Each row was made from one small tree. The marks that hang from a mark follow it in brackets, in alphabetical order. Every link used is in the known rows. Write each row's tree.
Known rows
F(J(S(M))): [ 0.14  1.03 -0.07 -0.76  1.90  1.36 -3.46  0.68  2.83  0.97  1.53  0.60
 -2.87 -1.58 -3.92 -0.51 -2.64 -1.84 -1.91 -1.41 -2.40 -0.21]
J(F M S): [-3.30 -2.40 -3.14  1.20  6.75 -0.52  0.20 -1.19  3.90 -0.02 -0.54 -0.14
 -0.60  3.85 -1.20  1.16  0.21  1.75  4.26 -4.74  1.29  1.92]
N(J(U) S): [ 3.83 -0.71 -0.12 -3.40 -3.43  1.80  2.37 -1.06  0.02  1.26 -0.42 -2.56
  0.05  1.57  4.06  1.67  0.93  5.02 -0.71  2.05 -0.27 -3.05]
S(F(J N) M): [-2.46  1.49  1.40  2.82  0.67  2.60 -4.51  3.09 -3.26  0.89  0.48  2.60
  0.17  0.00 -2.87  0.14 -0.97 -5.05 -2.36 -1.06 -0.92  1.93]
N(J S(M)): [-0.43 -0.84 -1.79 -3.31 -1.76  2.50 -2.25  2.58  0.21 -1.71  1.67 -2.82
 -1.57  0.80  0.56  1.10  1.56  0.83 -3.12  1.23 -3.29 -3.77]
J(S): [-0.35  0.45 -0.28  2.65  0.63 -1.39 -0.74 -0.78  1.75 -1.64 -1.23 -0.83
 -1.09 -1.39 -0.37 -0.79 -1.12  1.36  0.33 -1.57  0.62 -1.00]
N(J(F M U) S): [ 1.14 -3.87 -3.03 -4.75  2.86  2.54  3.51 -1.48  2.57  2.57  0.00 -1.36
  0.30  6.60  2.81  2.78  2.65  5.72  3.48 -1.09 -0.10 -0.36]
F(N(S)): [-1.06 -0.18  1.18 -1.13 -3.19 -1.55 -1.52  1.86 -1.56 -2.10 -2.96 -2.62
  0.63  0.91  2.70 -0.02  2.97 -0.11  0.66 -1.13 -0.08  0.16]
U(N): [-0.68  1.94  1.39  3.50 -0.44 -2.47 -0.18 -0.86  0.32 -4.36 -1.58  1.13
  3.12 -3.65  1.28 -3.11 -1.55 -2.16 -0.90 -0.37  0.74 -1.75]
N(J S): [ 1.70 -1.00 -0.90 -3.46 -1.94  0.27 -0.26  0.09  0.75 -1.87  1.50 -2.77
 -0.43 -0.37  4.02  0.59  1.63  2.44 -1.65  1.12 -1.56 -5.52]
S(F): [-2.19 -0.45 -1.47  6.00  1.54  0.42 -1.12 -1.01 -3.19 -1.04 -0.74  0.89
  1.70 -2.73  0.16 -1.82 -0.69 -0.99 -0.44  1.90  0.60 -1.70]
F(J): [ 2.53  0.93  0.77 -0.52  0.82 -0.54 -0.81 -0.49  1.65  0.21  1.71  1.11
  0.61 -3.23  1.48 -2.08 -1.46 -0.04  0.13  0.41 -2.74 -2.79]
F(J(S)): [ 2.03  0.58  0.76 -0.73  1.41 -1.10 -1.28 -1.73  4.09  0.26  1.40  0.32
 -1.40 -2.68  0.46 -0.46 -2.58  0.16 -1.03 -0.99 -1.35 -1.47]
J(M U(S(F))): [-1.06 -2.24 -1.49  3.02  2.57 -0.67  3.30 -2.73 -1.22  2.09 -1.56  4.63
  3.08  2.22 -1.91 -2.42  0.99  2.63  4.46  3.46  2.22  2.16]
F(J(S U)): [ 4.46  0.75  1.39 -0.81  0.41  0.11  0.91 -2.88  2.97  3.89 -0.09  0.23
 -1.28 -0.66 -0.68  0.09 -2.79  2.65  0.83  0.18  0.31  0.70]
U(N S): [ 0.03  1.10  2.00  1.59 -2.82 -5.77  1.14 -1.26  2.12 -4.07 -1.49  1.62
  4.01 -3.49 -0.96 -4.03 -1.72 -1.49  0.02  0.73  0.84 -2.31]
U(N(J S(M))): [-1.18  0.38  0.14 -2.09 -2.89  1.02 -2.24  1.34  1.59 -4.23  0.22 -1.21
  0.28 -0.79  0.48  0.31 -0.12 -2.71 -4.88  0.93 -1.43 -3.56]
N(J(U)): [ 2.68  1.20  1.52  0.14 -1.87  0.65  3.14  0.34 -0.64  1.82  1.70  0.45
  0.34  0.70  1.99  0.33 -0.85  5.79 -0.59 -0.17  0.59 -2.72]
S(F(J(M U))): [ 1.21 -0.15 -0.85  2.08  4.95  2.89  1.69 -2.95 -0.27  3.21  0.13  4.35
  2.32  0.46  0.39 -0.77 -0.17  0.70  2.38  2.75  0.00  2.07]
U(F(J)): [ 2.24  0.96  0.19 -0.17  0.32 -1.55 -0.02  0.17 -1.63 -0.25  3.65 -0.90
 -0.29 -6.29  2.92 -1.22 -0.26 -1.54 -0.91  0.48 -2.48 -2.43]
S(F(J) M): [-1.06  0.01 -1.23  2.73  2.47  3.23 -3.37  0.67 -1.84  1.42  1.80  2.51
  0.23 -2.98 -2.69 -1.50 -1.63 -4.12 -1.94  2.15 -2.16 -1.62]
U(F(J) N S): [ 2.28  1.61  2.85 -0.91 -3.03 -5.47  0.69 -1.58  0.64 -2.80  2.36  1.09
  1.88 -7.41  1.18 -2.63 -1.88 -4.70 -1.61  1.78 -0.75 -2.69]
U(F N(J(M) S)): [-1.68  0.75 -0.82 -2.39 -0.39 -0.91  1.28 -1.37  0.10 -5.65  1.20 -1.60
  1.09 -2.89  6.11  0.37  3.42 -2.76 -1.84  1.80  0.05 -2.10]

Which tree is each row?
[-1.03  2.87  3.10  0.24 -2.70  2.16 -0.55  3.97 -0.36  1.98  0.55  0.08
 -3.70  5.03 -2.79  3.45 -1.37  2.71 -1.74 -4.01  2.97  3.14]
F(N(J(S(M) U)))
[-1.36  0.97 -0.36 -1.20 -4.30  1.26 -0.53  3.46 -5.80  1.27 -1.75 -4.35
 -1.65  1.47 -0.59  1.70  3.68 -0.92  0.00  0.71  0.17  5.09]
J(U(F(N(S(M)))))
[-2.48  0.60 -1.96  0.63 -2.92 -0.96 -2.66  0.95 -2.81 -4.73 -1.02 -3.59
  0.50 -4.95 -0.18 -1.05  1.60 -6.24 -2.96  2.76 -1.58  0.22]
U(F N(S(M)))
[-2.09  3.01  1.36  0.02 -0.89 -0.06 -3.31  3.80 -1.73  0.26  2.31 -1.38
 -3.98 -1.72 -1.97  1.95 -0.74 -5.02 -2.29 -2.99 -0.86  3.27]
U(F(J(S(M)) N))
[-3.45  1.38  0.27  6.14 -0.28  2.72 -1.78  1.71 -3.58  2.53 -2.98  0.70
 -2.31  3.58 -4.87  2.06 -1.59 -1.12 -0.35 -1.47  4.28  6.30]
J(S(F(N) M) U)
[ 1.49  0.32 -0.10  0.51 -3.57 -1.63  1.87 -2.86 -2.67 -2.50 -2.42 -3.77
  1.75 -3.99  3.13 -0.02  0.82 -1.49 -0.43  4.05  1.11  0.76]
J(U(F N(S)))
[-0.48 -1.43 -1.11 -3.90  1.34  1.35  1.11  0.02  2.78 -2.56  1.42 -0.23
  0.44  1.94  4.88  0.53  3.92  3.12  0.13  1.08 -1.98 -2.84]
N(J(M) S)
[-3.83  3.31  1.57  1.29  0.82 -1.38  0.90  2.74 -0.97 -2.26  2.68  0.23
 -3.22  1.51  3.76  3.89  2.94 -0.20 -0.98 -4.58  2.82  2.26]
U(F(N(J(M S))))
[-2.45 -0.68  0.21  1.61  4.11 -0.27  2.14  0.34  1.69  3.12 -3.32  0.44
 -0.74  7.92 -1.23  2.87  0.36  3.61  5.11 -6.66  4.06  7.44]
J(F(N) M S U)
[ 2.12  0.25  1.86 -4.69 -2.68  2.25 -1.75  2.16 -1.06  2.77 -1.44 -1.07
 -0.14  2.87 -1.26  1.02  1.27 -0.32 -0.06 -0.16 -2.07  3.45]
F(J(U) N(S(M)))
[-0.50  1.73 -1.86  2.39 -0.18  0.81  0.32  0.80 -3.42  1.93  0.28 -2.12
 -3.83 -1.19 -3.43  1.06 -0.71  0.35 -0.54  0.60  1.20  3.42]
J(S(M) U(F))
[-0.15 -1.58 -1.28  0.32  0.65  0.41 -2.50  0.50 -0.58  1.10  2.07  3.58
  0.14 -2.78 -4.91 -2.11 -1.97 -3.50 -0.91  3.13 -2.20 -2.46]
U(S(F(J) M))
[-2.65 -0.37  0.40 -1.56 -2.55  0.40 -3.52  4.07 -2.08 -1.80 -2.05 -2.51
 -0.07  2.49 -1.27 -0.42  3.17 -1.71 -0.81 -0.98 -1.67  2.00]
F(N(S(M)))
[ 1.75 -0.13  1.88 -4.47 -2.05 -0.59 -1.52  1.40  0.53 -0.63 -0.97 -1.57
  0.75 -0.02  3.75  0.19  1.85 -1.10 -0.11 -0.84 -2.24 -0.37]
F(J N(S))
[ 0.56 -3.44 -1.86 -0.99  3.97 -2.27  4.25 -1.81  2.41  3.35 -1.06  2.04
  2.39  5.95 -2.40 -0.84  1.02  5.23  6.90 -1.70  1.25  1.92]
J(F M U(S))
[-2.71 -1.30 -2.35 -0.21  2.41  1.91 -1.62  2.14  2.39  0.89  3.20 -1.98
 -4.21  3.61 -3.33  3.34 -2.32  1.32 -1.54 -5.11 -0.01 -2.17]
N(J(F S(M)))
[ 6.00 -0.32  2.25 -3.14 -1.52 -1.89  3.12 -2.19  2.19  3.56  0.77  2.00
  1.57 -1.00 -1.17 -2.02 -2.02  3.05  2.62  1.57 -1.10 -1.46]
F(J(U(S)))
[ 0.25  1.77  1.14 -0.98 -2.72 -3.55 -0.88  0.32  0.11 -2.52  2.64  1.60
  0.43 -6.19 -3.23 -2.19 -1.69 -6.57 -3.12  2.27 -2.44 -1.74]
U(F(J) N S(M))
[-0.69 -3.65 -2.71 -1.34  4.16  2.57 -1.38 -3.05  0.95 -0.30 -0.48  1.43
  1.55 -0.32  3.34 -1.18  2.53 -2.50  1.22  4.35 -2.17 -0.71]
N(S(F(J(M))))
[-0.12 -3.01 -3.33 -1.19  1.14  3.80 -4.23 -0.72 -1.53  0.34  0.37 -0.54
 -0.62 -1.92 -1.37 -0.91  0.33 -4.86 -1.81  4.39 -3.48 -1.87]
N(S(F(J) M))
[-2.85 -1.64 -2.52  3.06 -0.06 -0.68 -1.95  0.77 -2.34 -0.05 -0.20  1.99
  0.48 -0.81 -5.39 -2.74 -0.45 -2.10 -0.48  2.59 -0.32 -1.22]
U(S(F M))
[ 1.74 -0.90 -0.14 -0.69  1.46 -2.23  4.13 -1.46  1.70  1.53 -1.10  3.10
  3.02  2.91 -1.38 -2.03  1.54  5.06  4.64  1.08  0.77  2.00]
J(M U(S))
[-0.94 -0.34 -1.23  2.31  6.01  1.78 -0.54 -1.81  0.51  0.03  1.14  4.42
  2.27 -1.77  1.51 -2.20  0.45 -1.62  1.33  2.04 -1.19 -0.17]
S(F(J(M)))
[-1.64  2.89  3.02  0.86 -2.00 -1.35 -0.90  3.07  0.88 -1.81  1.09 -0.14
 -2.68  1.85  1.60  3.06 -0.90  1.71 -2.60 -5.15  2.73 -0.91]
F(N(J(S)))
[-0.25 -0.55 -0.50  1.15 -2.28  2.06  1.24  0.33 -2.24  3.15  1.72  2.31
 -0.84  1.86 -4.48  0.68 -1.41  1.65 -1.45  2.84  1.10 -1.92]
N(J(U(S(F M))))
[ 1.34  2.49  4.03  0.30 -3.28  0.15  2.53  2.67 -2.03  1.69  0.59  0.64
 -0.40  3.53  1.96  1.99 -0.03  4.55 -0.20 -2.96  2.15  0.46]
F(N(J(U)))
[-1.11 -1.70 -1.57 -0.33  1.73  0.19  0.24 -0.12  3.14  0.19  2.45 -1.86
 -3.44  2.03  0.71  3.21 -2.48  2.83 -0.68 -5.06  0.63 -3.67]
N(J(F S))
[-1.43  2.24  0.39  4.00  2.23 -1.46  2.53 -3.37 -0.04 -1.55 -2.10  0.50
  0.60 -1.62  0.51 -0.17 -0.30 -0.71  1.24  0.23  3.80  5.20]
J(M S U(F N))
[-0.54 -3.31 -1.94 -1.21  2.77  0.20  2.54 -3.59  2.90 -0.52 -5.01 -0.92
  3.72  4.24  0.97 -0.48  1.32  0.96  4.51 -0.26  1.40  2.84]
J(F M U(N(S)))
[ 3.85 -0.29  3.01 -4.27 -3.24  1.05  0.48 -0.08 -0.09  2.56 -1.73 -1.32
  0.99  1.79  3.13  0.81  1.45  1.52  1.57  0.10 -1.30  2.50]
F(J(U) N(S))
[ 2.46 -0.05  0.36  0.68 -3.10 -3.64  4.16 -0.71 -3.75  1.82  0.48 -0.94
  0.80 -2.02 -0.71 -1.40  0.23  2.79  2.62  2.12  0.99 -0.31]
J(U(F S))
[ 1.09  2.10  1.59  4.03 -0.96 -1.83  0.97 -3.33  2.06 -1.20 -3.52 -0.07
  0.88 -1.24 -1.26 -0.81 -3.71  0.33 -0.22 -0.04  3.87  1.92]
J(S U(N))
